Each row comes from the steps of one walk. Every step used is in the known rows, and no mark comes twice. Write the walk behind each row, first mark first.
Known rows
J -> T: [ 18.0  -1.2  -9.9  -1.0  -5.9   9.6  -7.8  -0.8  -1.3   2.3  13.7  12.2
  -8.4   7.2   3.4 -15.1  -2.8 -11.5  -4.0   9.2]
P -> Y -> J: [ -6.9 -19.5   2.1  12.1   8.7  -0.8  -5.9   6.8  19.9   3.3   9.4  -2.0
   3.3  10.5   1.3  -5.3  29.2   6.3  -4.2   2.4]
M -> T -> Z -> R -> P -> Y: [-24.8  11.8   1.9   9.6  -3.9 -11.0  -2.8 -37.8  26.7  10.6  21.3   8.7
   6.2  -6.8  -2.8 -11.6   9.2  22.0  -0.1   1.2]
Z -> R -> T -> P -> Y: [ -4.2  -7.3  -4.6  11.4 -22.8  -4.6  -5.8 -18.9  26.4   6.7 -13.4   8.3
  12.7 -22.1   0.4 -20.6  42.2  17.4   1.7   0.6]
N -> Y: [ 16.9  -2.5 -10.1 -17.2   2.9  -9.1  -8.4  -4.4  34.1  33.3  11.1  11.1
  -7.9   7.8   6.6   2.8   0.5 -18.7   9.3  15.7]
T -> P -> Y -> J: [ -3.6 -17.8   6.7  13.3   2.1  -8.9 -10.2   0.0   7.3  12.9 -12.5  -3.0
  11.0  -3.5   3.8  -9.2  27.5   4.0  -4.1   5.2]
N -> Y -> J -> T -> P: [ 17.2  -7.7  -2.7 -10.2   7.6  -2.3 -13.8  -6.9 -10.7  33.4  -7.9  10.0
  -0.9  -3.3   4.1 -14.8  -0.3  -8.4  -9.7  15.6]
P -> Y: [  2.9 -10.4  -4.9   9.1  -5.8   0.4  -4.6  -3.0  23.4  10.1  11.1   5.7
   2.2   9.9   3.9  -1.5  17.2  -3.4   5.8   7.2]
Z -> Y: [-16.6  12.9  -5.3  -7.7   3.2 -14.3  -6.7  26.6  29.4  -9.0   5.6   6.1
  -5.5   6.6  10.5  -8.4  -2.6  -7.3   3.3   2.3]
T -> Z -> R: [ -9.6   6.3  -0.6  -2.0  -8.5 -12.1 -10.1  11.2  27.7   0.4  19.4   8.0
   0.3  -8.2   9.6 -11.0   0.1   7.9   8.0  -7.3]
Y -> J -> T: [  9.6 -10.6  -3.4   1.5   9.8   7.8  -9.3   9.3  -3.4  -4.0  13.1   4.2
  -7.2   7.4   0.8 -18.1   9.7  -1.0 -13.3   3.7]
R -> P -> T -> Z: [  2.3  11.2  -9.9   2.6 -16.3 -16.0  -3.9  19.2  35.5   9.3  25.7   8.4
  -0.8  21.8  17.7 -13.0 -14.3   0.3  10.9  13.0]
J -> T -> N -> Y: [ 26.8   0.2 -10.2 -15.8  -4.4  13.9  -3.1 -32.6   9.0  25.5  29.6  16.7
  -8.9   0.3   3.5 -14.8 -12.1 -17.1  -5.1  20.5]
P -> Y -> J -> T: [ -0.7 -18.0  -1.0  14.9   5.2  13.2  -6.6   3.3  -8.9   0.4  13.5   3.2
   1.8  11.5  -2.4 -15.7  16.7  10.6 -13.4   4.6]
M -> T -> N -> Y: [ 25.2  -1.5   1.1 -20.9  13.7  -2.6  -0.2 -72.2  31.8  28.7  27.2  10.0
  -4.6  -7.3  -3.4  -4.8  11.7 -25.1  -2.6  12.2]
T -> N: [ 15.7  -1.5  -3.1  -4.5  -7.3   1.3  -0.2 -20.0  31.8   0.2  24.7   5.2
  -5.9  -4.4   6.1 -10.2   7.9 -14.9  -0.5   8.4]
T -> P -> Y: [  4.3  -8.4   0.1  10.6 -14.5  -7.4  -9.1 -10.9  11.2  19.7 -11.4   5.1
   9.8  -3.9   6.9  -5.6  15.6  -6.3   5.2  10.1]
Y -> J -> T -> P: [ 12.6  -8.1   0.9   2.6   3.2   1.3 -12.4   1.5 -16.8   4.4  -8.8   3.5
  -1.0  -6.2   3.9 -22.5   7.8  -3.8 -13.1   5.8]
Y -> J -> T -> Z: [  9.7  -8.1  -0.4   1.5   5.0   1.6 -10.9  17.1  -7.2  -0.1  25.3   3.5
  -4.0  16.6   6.0 -17.9  -0.2   3.7  -7.4  -3.5]
Z -> Y -> J: [-25.1   4.0   0.5  -4.4  19.5 -14.8  -7.5  37.0  25.4 -15.3   4.9  -2.3
  -4.3   7.1   7.6 -11.5   8.9   3.0  -6.0  -2.9]
R -> P: [  0.8  13.3 -12.4  -2.9  -8.6  -8.3  -3.1   2.3  37.9   7.7   9.0   8.8
 -13.0  10.4   6.8  -7.2  -1.8  -5.1   2.7  17.6]
J -> T -> P -> Y: [  9.9  -8.6  -3.4  12.2 -18.7   6.7  -9.0 -13.5 -17.4  17.0  -8.4  11.2
   7.9  -2.5   4.3 -15.3   3.0  -3.5  -4.7  12.0]
N -> Y -> J -> T: [ 16.3  -9.5  -7.3 -11.3  15.5   5.9  -9.6   1.7   2.2  22.3  14.4  10.6
  -8.3  10.4   1.0 -11.0   1.0  -6.6 -10.3  12.9]
N -> Y -> J: [  8.2 -10.4  -2.7 -14.1  18.2  -8.8  -8.9   4.1  30.8  24.6  10.3   4.0
  -6.4   8.8   3.2  -0.2  12.5  -8.3  -1.2  10.8]

Write each row's walk
[ 14.7  -8.4  -0.7   1.2   5.6  16.2  -2.2 -13.7  -0.5  -9.6  28.2   3.2
  -8.1  -3.0   0.4 -25.9   9.2  -1.7 -19.3   4.9] | Y -> J -> T -> N
[ 11.7  -2.4  -2.6   1.5 -10.4 -13.4  -8.7  19.7  24.7   7.6  27.1   5.6
   5.3  17.4  17.2 -11.2  -3.0  -7.8  12.6   1.8] | P -> T -> Z
[  3.7   3.1  -6.1  -9.6   3.2  -5.6   4.5 -11.3  44.9  20.7  27.9   6.4
  -4.3   4.5   9.7 -17.3  -3.4   0.0  -5.5  26.8] | R -> P -> T -> N -> Y -> J
[ 13.0  -9.2  -0.7 -14.6  13.0  -1.5  -2.3 -17.5  34.0  20.7  25.1   3.7
  -6.5  -1.7   3.8  -8.0  11.3 -10.2  -5.7  12.5] | T -> N -> Y -> J
[-25.0   7.7   3.9  -4.1  14.2 -21.8  -9.7  45.3  22.3 -12.0  16.5  -3.7
  -0.3  14.7  13.2 -12.3   0.5   6.5  -0.4 -10.0] | T -> Z -> Y -> J
[-16.8   6.9   1.6  -0.4   8.1  -7.8 -12.4  26.3 -14.2  -8.5 -13.1   2.4
   1.1  -7.1   8.3 -26.8  -3.4   3.1 -14.9   2.1] | Z -> Y -> J -> T -> P
[-17.6  15.2  -2.2  -7.3  -0.6 -20.7  -9.5  35.8  24.8  -5.3  17.6   5.0
  -1.5  16.1  15.9  -9.7 -12.7  -3.9   9.2  -5.7] | T -> Z -> Y
[-13.3   6.6   0.0  -2.6  11.1   7.3  -0.9   9.4   0.0 -24.4  23.9   2.8
  -6.0  -2.9   4.4 -30.6  -4.1   5.0 -20.2   2.2] | Z -> Y -> J -> T -> N
[  8.6   0.9  -7.4  -3.2 -15.2   5.3   2.3 -28.2  46.9 -12.7  22.9   9.0
  -2.6 -22.9  -0.3 -26.2  36.4   7.7  -2.9  -1.5] | Z -> R -> T -> N
[-11.5 -16.4   1.9  13.9  -6.8  -4.7  -6.4  -8.0  22.3  -1.1 -14.5   0.7
  14.0 -21.6  -2.6 -24.7  54.6  27.4  -7.1  -4.9] | Z -> R -> T -> P -> Y -> J
[-29.0  12.6  -5.6  11.5 -19.4 -10.2  -3.3   4.5  33.1   8.0  19.1   8.3
   2.0  -1.5   7.0 -10.3  -4.3  26.4   6.9   6.8] | T -> Z -> R -> P -> Y
[-25.2  26.7  -8.6  -1.7 -10.9 -26.2  -2.7  43.8  35.9  -4.4  20.7   7.3
   1.2  21.4  21.5 -18.5 -26.1   4.8   8.9   9.0] | R -> P -> T -> Z -> Y
[ -4.8  -1.2  -2.2  -8.8   7.6  -0.9 -12.8   9.9   2.4  18.8  24.4  10.5
  -2.2  -5.5   3.5 -17.2  -8.5  15.9  -6.3   0.2] | N -> Y -> J -> T -> Z -> R
[ 18.5   0.7  -6.8  -1.7 -10.5   2.2 -10.4   9.1  -4.5   7.0  26.1  11.7
  -5.7  15.7   8.8 -14.9 -12.1  -7.3   1.1   1.8] | J -> T -> Z
[  0.8 -17.0   1.5  14.0   1.2   8.1  -8.4  12.5 -13.0   4.8  25.8   2.9
   5.4  19.3   3.3 -15.2   7.8  13.4  -7.6  -2.0] | P -> Y -> J -> T -> Z
[ -9.9  15.8  -6.6  -4.6  -4.7  -5.9 -10.0  32.7  -4.3  -7.5  20.7  10.7
  -3.2  16.3  13.1 -19.4 -23.8  -0.9  -0.2  -2.3] | J -> T -> Z -> Y
[ -9.4  -1.7  -5.2  16.4  -4.3   5.0  -4.9  11.4  -2.0   9.2  24.0   5.5
  -1.0  23.1   3.2 -18.0  -4.4  21.0  -8.4   9.0] | R -> P -> Y -> J -> T -> Z
[  5.6   0.6  -6.2  -2.0 -18.0  -9.9  -8.2 -13.0  30.7   1.3 -14.7   9.3
   3.8 -25.2   3.5 -22.6  35.6   6.3   1.7  -0.5] | Z -> R -> T -> P
[-20.2  -9.7   3.3  16.4  -1.4   6.9  -8.9  13.1  -8.8  -3.8  22.6   5.1
   8.1  -4.0   0.7 -22.3   7.8  32.3  -9.8  -8.7] | P -> Y -> J -> T -> Z -> R
[-13.0  13.8   5.3  -9.6  15.4 -21.7  -8.4  -7.6  19.7  -2.9  19.2   2.8
   2.4  10.2   6.0 -10.2   0.0  -7.7   2.1 -10.3] | M -> T -> Z -> Y
[ -3.0   7.1  -4.5   0.6 -13.5   2.6 -11.1   8.2  -0.4  -1.7  23.7  13.9
  -2.4  -7.9   6.6 -21.2 -11.6  11.1  -1.0  -4.9] | J -> T -> Z -> R
[ 14.6  -1.3   4.3  -6.8   8.7 -14.2  -8.1 -32.9  17.3  10.9  23.8   3.8
   0.0  10.7   2.2  -4.4  12.7 -15.1   3.8  -7.2] | M -> T -> Z
[ 23.8  -5.2 -10.0  -4.9 -11.4  -8.3  -6.4   3.6  36.1   5.4  23.5   7.1
  -3.9  20.6   7.3 -12.4  27.6  -4.0  11.5  -4.5] | R -> T -> Z
[ 25.6  -5.6  -8.7  -3.4 -13.8  -9.0  -8.4 -12.4  27.4  10.4 -10.8   6.8
   0.7  -2.0   5.8 -15.9  35.7 -11.5   4.8   4.6] | R -> T -> P
[-19.4   4.7  -2.4  -1.3  15.8  -0.3  -7.6  33.7  -2.7 -18.8   9.7   3.3
  -5.7   8.3   4.6 -23.2  -2.6   5.6 -15.3   0.1] | Z -> Y -> J -> T
[ -4.5  10.2 -10.1  -7.6  -6.5 -16.1  -5.8  29.5  36.8  -8.2  18.8   6.0
  -1.9  21.9  11.4 -17.4  15.7   1.6   9.6  -8.9] | R -> T -> Z -> Y
[-21.4  12.9  -4.1   5.8  -4.2  -0.7  -7.3  17.8   6.0  -5.7  21.8   8.4
  -6.7  -3.9   4.1 -26.1 -10.6  29.0 -11.7   2.6] | Y -> J -> T -> Z -> R -> P
